Every row comes from one small tree of marks. The marks that hang from a mark follow it in brackets, in the order of their numbers. Every link used is in the known rows. Which tree was each row made from?
Known rows
j_416(j_209 j_400(j_388(j_166)) j_690): [ 0.50  1.24 -0.47 -0.27  1.47  1.71 -1.69 -1.83  3.46  1.67 -4.01  1.33
 -0.49  1.23  3.23  0.40  0.92  0.23 -0.64  4.12]
j_209(j_416(j_400(j_388))): [ 0.75  2.29 -1.62  3.24  2.61  1.06  1.32 -0.06  0.65 -0.25 -4.95 -2.26
  1.28  1.19 -0.79  0.33  0.25 -0.51  0.21  0.73]
j_716(j_416): [ 0.62  0.82  0.65 -1.38 -1.18 -1.19  1.24 -0.07  2.26  0.31  0.35 -0.61
 -1.31  0.26  0.31  0.42  0.91 -0.53 -0.61 -0.31]
j_189(j_166): [ 0.13  0.06  1.07 -1.51  1.14  0.06  0.79 -0.91  3.04  0.79  0.36  0.10
 -0.72 -0.20 -0.98 -0.39  1.39  0.68 -1.03  0.36]
j_690(j_416(j_209 j_400)): [-0.26 -0.20 -2.24  0.77 -0.50  1.61 -0.22 -1.74  0.34  0.82 -3.62 -1.13
  0.36  1.89  2.57 -0.56  2.18 -0.35  1.46  0.75]
j_400(j_388 j_416(j_209 j_690 j_716)): [ 0.06  2.57 -0.89 -3.29  0.14  2.04 -0.81 -1.52  4.95  0.28 -2.39  0.38
  1.74  1.82  4.48  1.30  0.77 -0.97 -0.27  0.82]
j_716(j_416(j_400(j_388(j_166)))): [ 2.79  1.41 -0.31 -0.73 -0.22 -0.73  1.39 -1.57  4.62  0.98 -2.06 -0.63
  0.26  1.01  1.71  0.23  0.37 -0.30 -1.33  2.17]
j_400(j_388 j_416(j_690)): [-0.36  2.35 -0.27 -2.09 -0.06  0.88 -0.70  0.89  5.50 -0.14  0.00 -1.03
  1.27  0.47  1.63  2.29 -0.47 -0.70 -2.04  0.61]
j_388(j_166 j_400(j_416(j_690 j_716))): [ 2.70  1.47  1.59  0.16 -0.99 -0.21 -1.49 -0.23  3.04 -0.03 -4.08 -0.55
  1.67  2.03  2.63  1.56  0.00  0.10 -0.01  2.05]
j_209(j_416(j_716)): [ 0.27  2.19 -0.66  2.16  2.06  0.00  0.78 -0.35 -1.06 -0.63 -4.53 -1.41
  0.78  1.39 -0.78 -0.60  1.47 -0.36  2.44 -0.48]
j_690(j_416(j_716)): [ 0.22  0.68 -1.71  0.02 -0.87  0.24 -0.17 -0.71  0.58 -0.29 -3.80 -1.99
  2.25  0.96  1.42 -1.10  2.05 -0.92  2.98 -0.62]
j_400(j_416): [ 0.86  0.53 -0.02 -1.34 -0.65 -0.20  0.33  0.23  2.51 -0.27  1.61 -0.55
  0.04  1.44  1.23  1.01 -0.30 -0.26 -1.45 -0.59]
j_209(j_416(j_690)): [-2.03  2.46  0.75  2.26  2.02  0.38 -0.78  1.78 -0.03 -0.35 -3.58 -1.59
 -1.64  0.32 -1.97  0.95  1.88 -0.39  1.26  0.72]
j_716(j_416(j_209 j_400 j_690)): [ 0.34  1.49  0.46 -1.24 -0.16  0.25  0.22 -1.76  2.23  1.29 -2.87 -0.07
 -2.69  1.62  2.66  0.84  2.50 -2.08  0.34  2.07]
j_690(j_416(j_400)): [ 0.71  0.21 -2.18  1.33 -0.51  0.77  0.28 -0.36  0.44  0.16 -3.80 -2.77
  1.20  1.05  0.92 -0.39  1.62 -1.34  1.52  0.50]
j_388(j_166 j_400): [ 1.78 -0.71  1.41  2.12 -0.68 -0.36 -1.04  0.11  0.64  0.07 -2.55  0.34
  0.80  0.28  0.62  0.79 -1.25  2.35 -1.12  1.85]
j_716(j_416(j_209)): [-0.46  0.38  0.40 -2.11 -1.15 -0.21  0.77 -1.34  2.10  0.87  0.09  0.91
 -2.18  0.85  1.73  0.27  1.60  0.34 -0.53 -0.06]
j_690(j_416(j_209 j_400 j_716)): [ 0.92  0.53 -2.73  0.37 -0.15  1.63  0.31 -3.00 -0.02  0.68 -5.81 -1.27
  1.93  2.50  3.94 -1.27  2.75 -1.50  3.37  0.49]
j_400(j_388(j_166) j_416): [ 1.60  0.92 -0.25 -1.68 -0.51  0.05 -0.31  0.12  6.29  0.51  0.80  0.35
  1.35  1.09  1.94  1.09 -1.02  2.02 -2.92  1.11]

Write each row's tree
[-0.45  0.36 -2.99  0.32 -0.21  2.24 -0.04 -1.79  2.30  0.78 -4.12 -1.39
  1.78  1.06  2.98 -0.06  1.15  0.05  0.52  0.85]
j_690(j_416(j_209 j_400(j_388)))
[-0.15  2.57 -0.09  3.28  2.77  0.89 -0.01  0.88 -0.43 -0.17 -5.34 -2.48
 -1.43  1.48 -1.46  0.54  1.91 -1.83  1.84  1.87]
j_209(j_416(j_400 j_690))
[-1.00  1.43  0.26 -1.71  0.74  1.43 -1.42 -2.07  0.07  0.69 -3.65  1.35
 -0.39  1.31  3.19 -0.34  2.19 -1.11  2.59  1.37]
j_416(j_209 j_690 j_716)
[ 1.12  1.17 -1.07 -1.40 -0.30  0.60  1.67 -2.52  3.38  1.19 -2.24  0.00
 -0.04  1.36  3.13  0.56  0.77 -0.52 -0.91  1.11]
j_716(j_416(j_209 j_400(j_388)))
[ 1.29  1.83 -0.62 -0.65  1.61  1.76 -0.76 -3.20 -0.47  0.73 -5.77  0.38
  0.14  2.55  3.83 -0.48  2.37 -3.08  2.99  2.48]
j_416(j_209 j_400 j_690 j_716)
[ 0.30  2.12 -0.35 -1.71  0.06  0.99  0.40 -2.01  4.05  1.37 -3.19 -0.20
 -1.27  1.17  2.93  1.24  1.46 -1.82 -0.44  2.23]
j_716(j_416(j_209 j_400(j_388) j_690))
[ 0.19  0.20 -2.33  0.37 -0.33  1.64 -0.79 -1.88  3.36  1.35 -4.20 -0.47
  1.56  1.36  3.13 -0.51  1.33  1.61 -0.06  2.30]
j_690(j_416(j_209 j_400(j_388(j_166))))
[ 0.89  4.11 -1.27  2.55  3.47  1.34  0.41 -0.60  0.91 -0.25 -7.91 -2.75
  1.70  1.59  0.23  0.24  1.50 -2.68  2.43  1.88]
j_209(j_416(j_400(j_388) j_690 j_716))
[-1.33  1.72 -0.29 -2.76 -0.21  1.75 -1.27 -0.34  5.43  0.60 -0.20  0.55
  0.30  1.02  3.12  2.14  0.12  0.14 -2.18  0.99]
j_400(j_388 j_416(j_209 j_690))
[ 2.28 -0.22  1.23  0.90 -1.67 -0.46 -0.77  0.32  2.82  0.12 -1.48 -0.08
  1.21  1.50  1.66  1.67 -1.25  2.16 -2.33  1.11]
j_388(j_166 j_400(j_416))
[ 0.83  1.00 -3.33  0.01  0.19  2.44  0.21 -3.23  1.85  0.45 -6.10 -1.39
  3.37  1.97  4.07 -0.87  1.74 -1.09  2.48  0.96]
j_690(j_416(j_209 j_400(j_388) j_716))
[-0.22  1.44 -1.03 -0.49  1.41  2.41 -0.68 -1.98  2.29  1.08 -3.90  0.42
  0.39  0.96  3.03  0.85  0.77 -1.28 -0.06  2.75]
j_416(j_209 j_400(j_388) j_690)
[ 1.04  3.45 -0.44  2.76  3.17  0.76  0.41 -0.42 -1.00 -0.46 -7.34 -2.60
  0.13  2.12  0.15 -0.14  2.50 -2.92  3.43  1.70]
j_209(j_416(j_400 j_690 j_716))
[ 1.94  2.51 -1.24  3.14  2.81  0.45  1.42 -1.12 -1.68 -0.40 -6.42 -2.25
  0.99  2.58 -0.04 -0.86  1.50 -1.96  3.04  0.43]
j_209(j_416(j_400 j_716))
[ 4.01  1.51 -1.53  0.24  1.49  0.59  0.54 -3.00  1.97  0.43 -4.94 -0.11
  3.19  1.79  2.98 -0.96 -0.06 -0.93  0.80  2.53]
j_416(j_400(j_388(j_166)) j_716)
[ 1.77  1.25 -0.96 -3.01 -0.03  0.82 -0.58 -2.46  5.85  0.76 -1.15  1.84
  2.00  2.50  4.87  0.26  0.13  1.75 -1.24  1.18]
j_400(j_388(j_166) j_416(j_209 j_716))
[ 2.03  0.54 -1.62 -0.10  1.30  1.30  0.68 -4.07 -1.08  0.72 -4.31  0.88
  0.81  2.90  4.12 -1.19  1.25 -1.88  2.26  1.26]
j_416(j_209 j_400 j_716)
[-0.33  3.33 -0.72  2.83  2.99  1.28  0.14  0.68  1.28 -0.17 -5.74 -2.65
  0.47  0.73 -0.87  1.02  0.93 -1.42  0.61  2.01]
j_209(j_416(j_400(j_388) j_690))
[ 2.40  1.16 -2.84  0.71  0.03  0.78  0.10 -1.76  2.98  0.37 -6.20 -2.06
  3.67  1.59  2.78 -1.12  1.43 -0.59  1.85  1.75]
j_690(j_416(j_400(j_388(j_166)) j_716))
[ 0.42  2.92 -0.25  2.98  2.95  0.77 -0.49  0.62  2.48  0.35 -6.03 -1.56
 -0.01  1.04 -0.61  0.72  1.18 -0.09  0.17  3.29]
j_209(j_416(j_400(j_388(j_166)) j_690))
[-1.09  1.03  0.23 -2.41 -0.38  1.17 -1.39 -0.28  3.13  0.58  0.13  0.65
 -1.68  1.71  2.69  1.44  1.34 -0.21 -0.87  0.76]
j_400(j_416(j_209 j_690))
[-0.23  1.35  0.35 -2.58 -0.19  1.28 -2.04 -0.55  6.67  1.37 -0.23  1.61
 -0.27  1.43  3.49  1.75  0.56  2.02 -2.66  2.39]
j_400(j_388(j_166) j_416(j_209 j_690))
